Each row was made from one path, in order. Every step used is in the known rows, and no mark comes twice. Write each row's path.
Known rows:
kebi zetide fosod ruger gogo zitak: [-1.54  1.43  2.76 -3.09  1.97 -2.71 -3.81 -4.21  1.40  3.77  2.13 -1.86
  0.41 -2.31  0.59 -0.55  0.51 -3.60 -1.16  4.47  1.06 -1.19 -4.72 -0.22]
ruger gogo zitak pevu: [ 0.71  1.19  1.11  3.25 -2.81 -2.39  5.52  0.68 -3.22  4.40 -1.24  0.76
  2.15  1.78  6.86 -4.62  1.94  3.53  2.90 -1.19 -1.10 -1.85  1.13  1.45]
kebi zetide: [-2.32 -1.89  4.89 -0.66  0.75 -2.71 -6.63 -2.38  1.62  1.37  2.20 -1.29
 -0.69 -4.26 -1.21  0.44 -1.23 -0.85  0.13  0.73  2.12  0.41 -2.66 -2.48]
pevu zitak gogo ruger: [ 3.35  0.57  0.59  1.37 -0.56  1.67  3.85  5.17  0.02 -4.78  0.67  3.13
  2.60  3.05 -0.75  3.57 -1.50  2.51  1.51 -3.83 -2.33  3.26  6.10 -2.09]
nokin kebi zetide pevu zitak gogo ruger: [ 0.45 -0.84  5.66 -1.99  0.76 -3.48 -0.14 -4.03  6.14 -1.19 -0.79  2.09
 -2.21 -5.15 -2.30  4.13  2.76 -0.40  0.57 -2.05  0.44  4.70 -1.69 -1.75]
zitak pevu zetide fosod: [-0.94  0.30 -0.64 -1.29 -0.59 -2.77 -1.80  3.46  0.95  1.61  1.41  1.70
 -1.69 -5.96  0.06 -0.32 -2.68 -1.89  0.66  1.73  1.82  0.09  0.43  4.35]
zetide fosod ruger gogo zitak: [ 0.38  2.46 -2.67 -3.50  2.07  1.20  0.10 -1.05 -2.55  3.07 -0.34 -1.42
  1.68  0.74  2.42 -1.39 -0.15 -3.82 -1.13  3.37 -2.25 -2.01 -1.37  0.88]
zitak gogo ruger fosod zetide kebi: [-0.57 -1.02  2.36  0.44 -0.55  2.55  2.82  0.96 -0.78 -5.48 -0.47 -1.60
  3.88  7.77  0.88 -2.15 -1.02  2.02  0.44 -0.48 -2.25  2.09  5.02 -7.12]
rosori pevu zitak kebi: [ 2.18 -2.18 -4.54  1.57 -0.02  0.51  0.97  2.93 -0.76  0.21  0.31  4.82
 -3.47  1.18 -4.09  6.39 -0.26 -0.08 -0.30 -1.00  0.54  0.66  0.99  2.47]
gogo ruger fosod zetide pevu zitak kebi: [-1.05 -0.23  2.75  2.75 -3.78  0.83  2.00 -1.48  1.59 -4.67  0.55 -3.76
  3.09  3.62 -2.45 -3.09 -1.76  0.80 -0.35  0.73 -0.65 -1.23  0.02 -1.88]
pevu zetide fosod ruger gogo zitak: [ 1.93  1.52 -4.80 -2.31  2.83 -1.63  0.65  2.39 -2.24  2.02 -3.31 -0.72
  0.60 -2.21  0.93  1.10  3.84 -4.89 -2.21  4.89 -1.58 -0.44 -0.23  4.15]
gogo zitak kebi zetide pevu rosori: [-2.23 -0.50  9.01  1.07 -1.32 -2.97  3.12 -2.41 -1.51  1.05  1.53 -0.02
  0.37 -2.12  3.90  0.34  3.19  4.17  2.70 -1.97  3.45 -1.35 -4.88 -0.52]
rosori pevu zitak gogo ruger fosod zetide: [ 2.59 -0.46 -6.26  2.17  0.25  3.13  1.80  2.46  1.22 -3.16 -1.44  4.49
 -1.72  5.27 -3.36  2.34 -1.37  0.11 -0.85 -0.38 -0.31  2.85  4.34  0.26]
rosori pevu zitak: [ 2.52 -1.46 -6.52  1.76  1.21  1.86 -0.65  3.49 -0.07 -0.40 -1.55  5.26
 -3.69  0.59 -3.47  4.39 -1.56 -0.51 -0.85 -1.37  0.07  2.04  2.71  2.01]
ruger gogo: [ 1.06 -0.87 -2.14  1.44 -1.67 -0.32  0.98  1.00 -2.08  2.89 -2.56 -1.40
  2.16  2.54  2.16 -2.28  2.37  1.26  0.08 -1.11 -2.50 -1.30  2.30 -0.24]
zitak gogo ruger fosod: [ 1.13 -1.22  3.28  1.28 -1.13  1.36  2.98  1.61 -2.15 -5.13 -0.59 -0.33
  5.33  3.76  2.45 -1.95 -2.95  1.98  1.47 -2.15 -3.48  2.89  4.57 -8.37]
rosori pevu zitak kebi zetide fosod ruger gogo: [ 2.27 -0.23 -5.71 -0.12  0.32 -0.46  0.82  0.44  1.08  2.19  1.13  3.30
 -3.16  2.02 -4.61  5.54  1.28 -2.29 -1.86  1.86  0.26 -0.68 -1.61  3.97]
nokin kebi zetide pevu zitak gogo: [ 0.45 -0.76  4.89 -2.08  1.26 -2.52 -1.76 -4.28  5.86 -0.05 -0.24  1.90
 -3.06 -5.41 -2.53  4.97  3.58 -0.20  0.99 -2.76  1.34  4.49 -2.12 -0.84]
ruger fosod: [-0.75 -0.90  1.03  2.38 -0.80  2.41 -4.80 -0.76 -3.45  0.24  1.57 -6.24
  2.37  1.26 -1.00 -2.28 -2.17  0.99  2.26 -0.93 -1.10 -1.55 -0.94 -4.23]
rosori pevu zetide: [ 1.78 -2.98 -7.58  0.83  2.29 -0.76 -1.41  3.46 -1.04  0.05 -4.93  4.40
 -3.89 -2.35 -2.44  2.89  0.53 -2.99 -2.64  1.74  0.04  2.20  1.73  2.13]
zetide fosod ruger gogo: [ 0.28  1.80 -4.00 -4.21  2.00  1.82 -1.79 -0.78 -1.35  2.71 -0.07 -2.14
  1.27  0.45  0.37 -0.75 -0.86 -4.51 -2.03  3.24 -2.46 -2.10 -1.04  0.64]
rosori pevu: [ 0.60 -3.16 -5.10  0.95  1.46  1.23 -2.02  1.56 -1.55  0.26 -2.91  4.18
 -3.32 -0.74 -1.26  1.49 -2.67 -1.29 -1.36 -0.39 -0.05  1.70  1.49 -0.71]
fosod zetide pevu zitak gogo ruger: [-1.40  1.27 -1.90  0.42 -1.52  5.51  0.81 -1.84  6.03 -5.65 -1.06  0.67
 -0.87  4.26 -1.91 -1.72  0.14  1.77 -2.34 -2.00  3.41  1.99  3.67  3.18]
kebi zetide pevu rosori: [-3.26 -0.49  4.04 -1.19  0.13 -0.04 -6.32 -4.14  7.56 -1.95  0.80 -1.87
 -1.75 -4.97 -2.72 -1.67  0.46  2.41 -2.51 -2.89  5.08  0.57 -3.41 -0.45]

Which path is each row?
[-3.39 -0.13 -1.87 -0.32 -0.94  5.48 -2.89 -3.69  4.71 -3.20 -1.28 -1.06
 -2.41  1.74 -1.30 -3.12  0.07  0.86 -2.55 -1.23  4.64  0.57  1.17  3.18]
fosod zetide pevu
[-0.97  0.64  4.46  1.11 -1.20 -0.60 -2.56 -3.62  6.97 -3.41  2.56 -1.70
  1.50 -1.39 -2.94 -0.10 -0.18  1.84 -1.54 -2.12  3.15  1.74 -2.05 -1.18]
kebi zetide pevu zitak gogo ruger fosod
[ 0.44 -3.23 -7.50  0.27  3.26 -0.27 -1.38  3.82 -0.65  0.05 -4.55  2.92
 -4.79  1.25 -3.97  3.50  2.77 -2.48 -3.59  2.72  0.32  1.26  1.93  2.22]
rosori pevu zetide kebi
[ 1.21  0.53 -4.89 -3.41  3.46 -0.51 -2.49  2.83 -1.36  0.53 -2.37 -0.94
 -0.37 -4.02 -1.79  2.33  1.61 -5.94 -2.76  4.65 -1.16  0.06 -0.14  3.19]
pevu zetide fosod ruger
[ 0.68  2.85 -0.56  1.22 -1.10  0.38  3.91 -5.10 -2.16  2.32  1.33 -3.35
  1.95  2.03  3.42 -3.16  2.07  1.35 -0.69 -0.51 -1.51 -4.32 -4.81  0.49]
fosod ruger gogo zitak kebi zetide pevu
[ 1.55 -0.71  1.83  1.29 -1.79 -0.04  1.30  3.47 -1.71 -0.22  3.96  0.34
 -0.01  0.82 -3.42  7.01  1.01  1.88  2.47 -2.72  0.10 -0.87  0.48  2.07]
pevu zitak kebi
[-1.97 -0.42 -0.14  0.47 -0.41 -2.28 -0.92  3.63  0.41  0.93  1.73 -0.04
 -2.76 -2.11 -1.03 -0.48 -0.72  0.77  0.54  0.60  1.84 -1.09  1.12  3.29]
zitak pevu zetide kebi
[-2.94  0.89 -1.23  1.47 -1.43  6.30 -5.32 -3.92  2.76 -2.67  0.42 -7.09
 -0.16  3.81 -3.08 -5.26  0.05  2.69 -0.23 -1.38  3.01 -1.69 -0.75 -0.13]
ruger fosod zetide pevu rosori
[-2.00 -1.37  5.02 -2.86 -1.57 -4.26 -1.38 -3.48 -0.20  3.95  4.84 -3.04
  0.64 -0.84 -1.94  3.72  2.55 -2.21 -0.05  3.50  1.25 -3.51 -6.63  0.37]
zitak kebi zetide fosod ruger gogo
[ 1.81  0.94 -5.97 -2.97  2.73 -1.05 -1.28  2.48 -1.16  1.57 -3.06 -1.27
  0.24 -2.46 -1.15  1.56  3.25 -5.54 -3.09  4.86 -1.82 -0.43  0.20  3.98]
pevu zetide fosod ruger gogo
[ 1.00  3.38 -3.62  1.38  0.25  0.60  4.42 -1.09 -4.03  2.69 -0.06 -2.97
  0.63  3.59  3.53 -3.81  1.89  0.88 -0.25  0.94 -2.99 -4.55 -1.62  1.73]
fosod ruger gogo zitak pevu zetide kebi
[-0.18  0.00  2.07  0.44 -1.43  3.80  2.74 -0.17  2.15 -7.33 -1.53 -0.94
  3.79  5.01  0.99 -3.88 -1.67  3.67 -0.25 -3.23 -0.89  2.74  4.61 -6.14]
zitak gogo ruger fosod zetide pevu rosori
[ 3.39 -1.29 -5.37  1.70  0.71  1.77  2.76  4.23  0.31 -3.01 -2.02  6.64
 -1.60  2.64 -2.19  4.06 -2.04  0.29 -0.96 -1.71 -1.25  3.72  4.80 -0.51]
rosori pevu zitak gogo ruger
[ 1.15 -1.79  3.19  0.09 -0.58  0.65  4.09  2.78 -1.69 -5.25 -1.62  2.62
  4.45  2.23  3.36 -0.82 -3.11  1.69  0.74 -2.63 -3.26  3.81  5.62 -7.58]
zitak gogo ruger
[-2.74 -1.18  4.24 -3.94  2.02 -3.10 -7.71 -2.21  3.02  2.47  2.28 -1.05
 -0.60 -4.53 -2.07  1.65 -0.96 -3.94 -1.06  3.77  2.63  0.78 -3.03 -0.87]
kebi zetide fosod
[-0.31  0.97  3.72  2.78 -0.66 -3.13  4.11  2.41 -4.02  1.88 -0.11  2.77
 -0.02 -4.00  6.75 -2.23 -0.67  2.33  3.92 -0.64  1.33  0.06 -0.12  1.97]
gogo zitak pevu zetide
[ 1.79  2.85 -2.97  1.49  0.17  1.94  3.49 -2.33 -5.24  2.37 -0.43 -2.47
  1.99  2.62  4.84 -4.12  0.23  0.87  0.25 -0.60 -3.98 -3.78 -1.55 -0.65]
fosod ruger gogo zitak
[-1.48 -1.10  2.19  2.18 -2.25  0.69 -0.23 -0.87 -0.57 -3.67 -0.91 -3.96
  3.11  2.91 -0.53 -5.37 -3.65 -0.54  0.07  1.99 -2.11 -0.75  1.20 -4.60]
gogo ruger fosod zetide
[-0.59  1.17 -2.36 -4.82  3.05  2.43 -3.71 -0.53 -1.59  1.12  1.03 -1.61
  0.37 -1.54 -0.45  0.35 -3.14 -4.88 -1.62  2.87 -1.44 -1.25 -1.42 -0.40]
zetide fosod ruger
[-0.03 -0.34  2.93 -4.84  2.61 -4.25 -3.32 -4.93  2.98  4.52 -0.42 -0.36
 -3.00 -5.06 -1.78  3.43  3.50 -4.59  0.45  2.67 -1.11  1.41 -4.22 -0.70]
nokin kebi zetide fosod ruger gogo
[-2.37  0.37  1.84 -0.35 -1.79  0.72 -2.68  2.43  2.10 -0.40  2.39  0.59
 -2.70 -4.05  0.42 -3.96 -5.02  4.67  2.50 -4.47  2.32 -1.40  0.95  0.20]
zitak pevu rosori
[ 0.52 -0.13  3.57 -0.82 -0.97 -2.13 -0.98  1.77  1.16  0.95  5.39  0.04
 -0.43 -0.35 -4.87  7.79  1.64 -0.22  1.45  0.00  1.73 -0.73 -1.88  2.90]
pevu zitak kebi zetide fosod
[-1.20  0.90  5.60  2.80 -1.29 -1.82  3.68  1.00 -4.23  2.15  1.30  2.68
  0.43 -2.82  7.51 -3.16 -2.90  3.55  4.98 -2.30  1.37 -0.44 -0.40 -0.17]
gogo zitak pevu
[ 1.09  3.85 -2.65  1.11 -0.46  1.98  3.53 -1.85 -3.30  2.09  0.33 -2.24
  0.79  1.91  4.43 -5.68 -0.59  2.71  0.72 -1.83 -2.80 -4.48 -1.86  0.15]
fosod ruger gogo zitak pevu rosori
[-1.53  1.37  5.30  1.78 -0.86 -0.74  2.90  1.57 -2.58  0.95  0.60  2.26
 -0.62 -2.85  6.48 -4.21 -2.12  5.36  4.70 -3.59  1.89 -0.79 -0.10 -0.08]
gogo zitak pevu rosori
[ 0.10  0.12  3.50  0.75 -2.08 -4.27  4.74 -1.07 -2.82  5.42 -0.45 -0.74
  2.90  2.49  4.63 -0.62  5.76  1.06  1.66  1.82 -0.52 -2.39 -2.08  1.25]
ruger gogo zitak kebi zetide fosod
